Known rows, with every step that occurs:
reguz > pamaf > nakin > dozori > tovir > kazo > tuse: [ 2.65  0.08  1.03 -1.54 -2.54  7.93 -0.22 -0.02 -2.57 -1.28 -2.11  0.63
  3.96  3.26  1.12  1.53 -3.71 -1.07  0.94 -2.95 -0.39]
kazo > paran: [-0.15 -1.35 -0.96 -1.12 -0.85  1.06 -0.54 -0.55 -0.49  0.52 -1.15  0.00
 -1.44 -0.27  0.28  1.00  0.18 -0.01  1.37 -0.45  0.26]
paran > kazo > tuse > pamaf: [ 0.76  0.87  1.08 -2.27 -0.52  0.82 -1.57 -1.20 -0.68 -0.87 -1.98 -1.04
  0.44 -0.23  1.93  0.46 -2.79  1.17  0.64 -0.88 -0.93]
tovir > dozori > reguz: [ 3.90 -0.65 -1.23 -0.64  0.72  0.76  0.87 -0.58 -0.54 -0.21 -0.82  2.12
  1.23 -0.51  0.42  0.77  0.63  1.06  0.78  1.06 -0.21]
kazo > tuse > pamaf > nakin: [-1.68  0.00  0.87 -2.35 -0.28  2.53 -1.29  0.21 -0.97 -0.44 -2.04  0.10
  2.18 -1.05  1.74  0.90 -3.50 -0.05  0.22 -1.15 -0.68]
pamaf > nakin > dozori: [ 1.12  0.44  1.33 -0.10  1.74  3.87  0.63 -0.69 -1.39  0.94 -0.97  1.34
  1.10  2.21  0.58 -0.20 -1.15 -0.76 -0.21 -0.88  0.20]
tuse > pamaf > nakin > dozori: [ 0.47  0.97  1.73  0.12  0.92  3.50 -0.38 -0.66 -1.98  0.96 -0.99  0.69
  2.08  1.85  1.44  0.06 -2.13  0.48 -0.28 -0.49 -0.58]
tovir > kazo > tuse > pamaf > nakin: [-2.46 -0.88  1.84 -2.61 -3.52  3.55 -0.83  0.73 -1.31 -0.65 -2.14 -0.36
  2.93 -0.20  1.29  0.36 -4.35 -0.22  0.76 -2.45 -1.31]
tuse > pamaf > nakin > dozori > tovir > kazo > paran: [ 1.53 -0.31  0.70 -0.96 -2.93  6.27 -0.67  0.24 -3.09  0.21 -2.04 -0.40
  2.10  2.53  0.56  1.03 -2.36  0.29  2.28 -2.56 -1.07]
dozori > reguz > pamaf > tovir > kazo > tuse: [-2.54 -2.05 -0.49 -1.59 -5.65  5.99 -0.01  0.01  0.06 -2.04 -1.95  0.77
  2.88  0.81  0.34  1.42 -3.37  0.43  1.24 -0.36  0.42]
paran > kazo > tuse > pamaf > tovir > dozori: [ 0.87 -0.84  0.19 -3.69 -0.96  1.99 -0.22 -2.19 -1.13 -0.22 -1.91 -0.76
 -0.93 -0.54  2.27  2.34 -0.84  1.26  2.04 -1.44 -0.73]
dozori > nakin > pamaf > tovir: [-3.21  1.12  0.45 -0.88 -3.81  3.01  0.15  0.01 -0.36 -0.11 -1.10  0.48
 -0.74  2.00 -0.39  1.45 -1.54  0.17 -0.29 -0.35  0.96]
paran > pamaf > nakin > dozori > reguz: [ 1.33  0.51  0.81  1.23  1.33  6.31  0.20 -0.59 -0.62 -0.56 -1.87  2.61
  3.51  1.60  0.81 -0.14 -3.20  0.83 -0.70  1.16 -0.05]
reguz > pamaf > nakin: [-3.09  0.73  0.93 -0.15 -0.60  5.64  0.35  0.55 -0.33 -0.53 -1.15  1.02
  1.63  1.74  0.70  0.95 -2.18 -0.75 -0.55  0.12  0.18]
reguz > pamaf > nakin > dozori: [ 0.14  0.95  1.43  0.30  0.58  6.37  0.44 -0.86 -1.65  0.43 -1.12  1.64
  1.98  3.45  1.41  0.82 -2.08 -0.52 -0.58 -0.30  0.31]
tovir > kazo > tuse > pamaf > nakin > dozori: [ 0.80 -0.72  2.40 -2.24 -2.38  4.27 -0.90 -0.70 -2.53  0.31 -2.05  0.28
  3.32  1.48  1.94  0.22 -4.23 -0.08  0.58 -2.87 -1.25]
kazo > tuse > pamaf > tovir > dozori: [ 0.54 -2.10 -0.83 -3.20 -1.25  0.53 -0.53 -1.52 -1.25  0.22 -1.03 -0.35
  0.12 -1.93  2.15  2.82 -0.21  1.01  1.73 -1.23 -0.56]
tuse > pamaf > nakin > dozori > tovir > kazo: [ 1.73  1.22  1.63  0.25 -2.04  5.27 -0.10  0.77 -2.60 -0.24 -0.96 -0.39
  3.59  2.68  0.27  0.08 -2.58  0.25  0.92 -2.07 -1.30]
kazo > tuse > pamaf > tovir: [-2.43 -1.37 -0.39 -2.03 -2.06  1.00 -1.34 -0.55 -0.38 -0.40 -0.96 -1.15
  0.55 -1.56  1.24  1.58 -1.77  0.83  0.93 -0.71 -0.05]
tovir > dozori > nakin: [ 4.16  0.09 -0.41 -1.50  0.03  1.17  0.53 -0.10 -0.16  1.11 -1.80  1.19
 -0.50 -0.58  0.67  1.12 -0.36  0.99  0.28 -0.68 -0.01]

Rows:
[-2.80 -0.54  1.11 -3.20 -7.12  3.79 -0.30 -0.03 -0.94 -0.85 -2.16  0.12
  0.45  1.69  0.09  1.63 -3.69 -0.37  0.63 -2.69  0.32]  dozori > nakin > pamaf > tovir > kazo > tuse
[ 1.00 -1.46 -1.72 -0.73 -0.42  2.34  1.44 -0.77  0.00 -0.15 -0.78  1.62
  0.29 -0.48 -0.06  1.51  1.16  1.02  1.45  1.01  0.42]  pamaf > tovir > dozori > reguz
[-1.33 -0.54  0.03 -1.94 -2.38  1.04  1.23 -1.74 -2.14  0.03  0.78  0.89
 -1.21  1.92  0.75  2.66  1.66 -0.49  1.01 -0.50 -0.06]  nakin > pamaf > tovir > dozori
[-2.84  0.90  1.13 -0.30 -0.16  2.69 -0.33  0.76 -0.62 -0.01 -1.04  0.05
  1.76  0.15  0.79  0.16 -2.25  0.31 -0.14 -0.09 -0.75]  tuse > pamaf > nakin
[ 2.46  0.67  1.20  0.08 -1.29  5.71  0.89  0.65 -2.09 -0.32 -0.89  0.31
  2.58  3.19 -0.57 -0.21 -1.62 -0.95  1.01 -2.50 -0.50]  pamaf > nakin > dozori > tovir > kazo
[ 0.25 -1.67  0.82 -0.26 -2.72  8.37  0.07 -0.54 -1.38 -0.27 -2.97  2.18
  2.88  2.27  0.65  0.32 -3.95  0.72  1.19 -0.64 -0.39]  tovir > kazo > paran > pamaf > nakin > dozori > reguz
[ 0.31 -0.50 -0.85 -1.31 -2.32  5.19  0.90 -0.32  0.19  0.65 -1.93  0.99
 -0.49  0.59  0.94  2.77 -0.78  1.11  0.52 -0.27  0.83]  reguz > pamaf > tovir > dozori > nakin
[-4.61 -1.32  0.56 -0.19 -5.57  5.07  0.83  0.18 -0.01 -0.72 -0.08 -0.63
  0.80  2.11 -0.19  1.12 -1.29 -0.05  0.73 -0.85  0.11]  reguz > pamaf > tovir > kazo
[ 2.93 -0.38  1.25 -1.25 -1.73  6.65 -0.54  0.02 -1.98 -1.44 -2.05  0.35
  3.79  1.51  0.99  0.87 -3.99 -0.57  0.88 -3.00 -0.90]  paran > pamaf > nakin > dozori > tovir > kazo > tuse
[-3.51 -0.32 -0.09  0.08 -1.97  1.13 -0.38 -0.07 -0.06  0.05  0.01 -1.23
  0.12 -0.38  0.42  0.92 -0.48  1.18  0.58  0.28 -0.13]  tuse > pamaf > tovir
[ 0.29 -0.09 -0.53  1.15 -1.24  5.91  0.48 -1.45 -0.64 -0.33 -0.81  1.67
  2.02  2.76  0.51  1.18 -1.16  1.25  0.15  1.59  1.12]  nakin > dozori > reguz > pamaf > tovir
[ 1.20 -0.38  0.39 -0.75 -3.27  9.16  0.13  0.06 -2.71 -0.32 -2.11  0.63
  2.07  4.08  0.46  1.79 -2.36 -0.70  1.97 -2.37 -0.10]  reguz > pamaf > nakin > dozori > tovir > kazo > paran
[-3.19 -2.70  0.45 -1.78 -4.83  3.65 -0.33 -0.28  0.30 -1.39 -1.03 -0.89
  1.03 -0.74  0.60  1.22 -2.78  0.16  1.07 -1.95 -0.43]  paran > pamaf > tovir > kazo > tuse
[-4.85 -2.63 -0.35 -1.27 -6.48  6.11  0.25 -0.29 -0.56 -0.25 -1.15 -0.68
 -0.67  1.81  0.11  2.16 -1.09 -0.05  2.15 -1.37  0.39]  reguz > pamaf > tovir > kazo > paran
[-0.33  0.03  0.86 -2.20 -3.29  4.33 -0.99  1.66 -1.62 -1.72 -2.02 -0.94
  3.67 -0.21  0.51  0.84 -3.96 -0.36  1.44 -2.69 -1.38]  dozori > tovir > kazo > tuse > pamaf > nakin
[-0.95 -2.15  0.03 -1.44 -4.08  2.16 -0.12 -0.04 -0.83  0.27 -1.08 -0.38
 -0.68  0.63 -0.16  0.46 -0.61 -0.15  1.93 -1.83 -0.42]  tovir > kazo > paran
[-2.11  0.00  0.60 -2.43 -1.65  2.33 -1.01 -1.27 -0.21 -0.91 -1.96 -1.52
 -0.50 -0.22  1.42  1.13 -2.28  1.08  1.28 -0.99 -0.25]  paran > kazo > tuse > pamaf > tovir
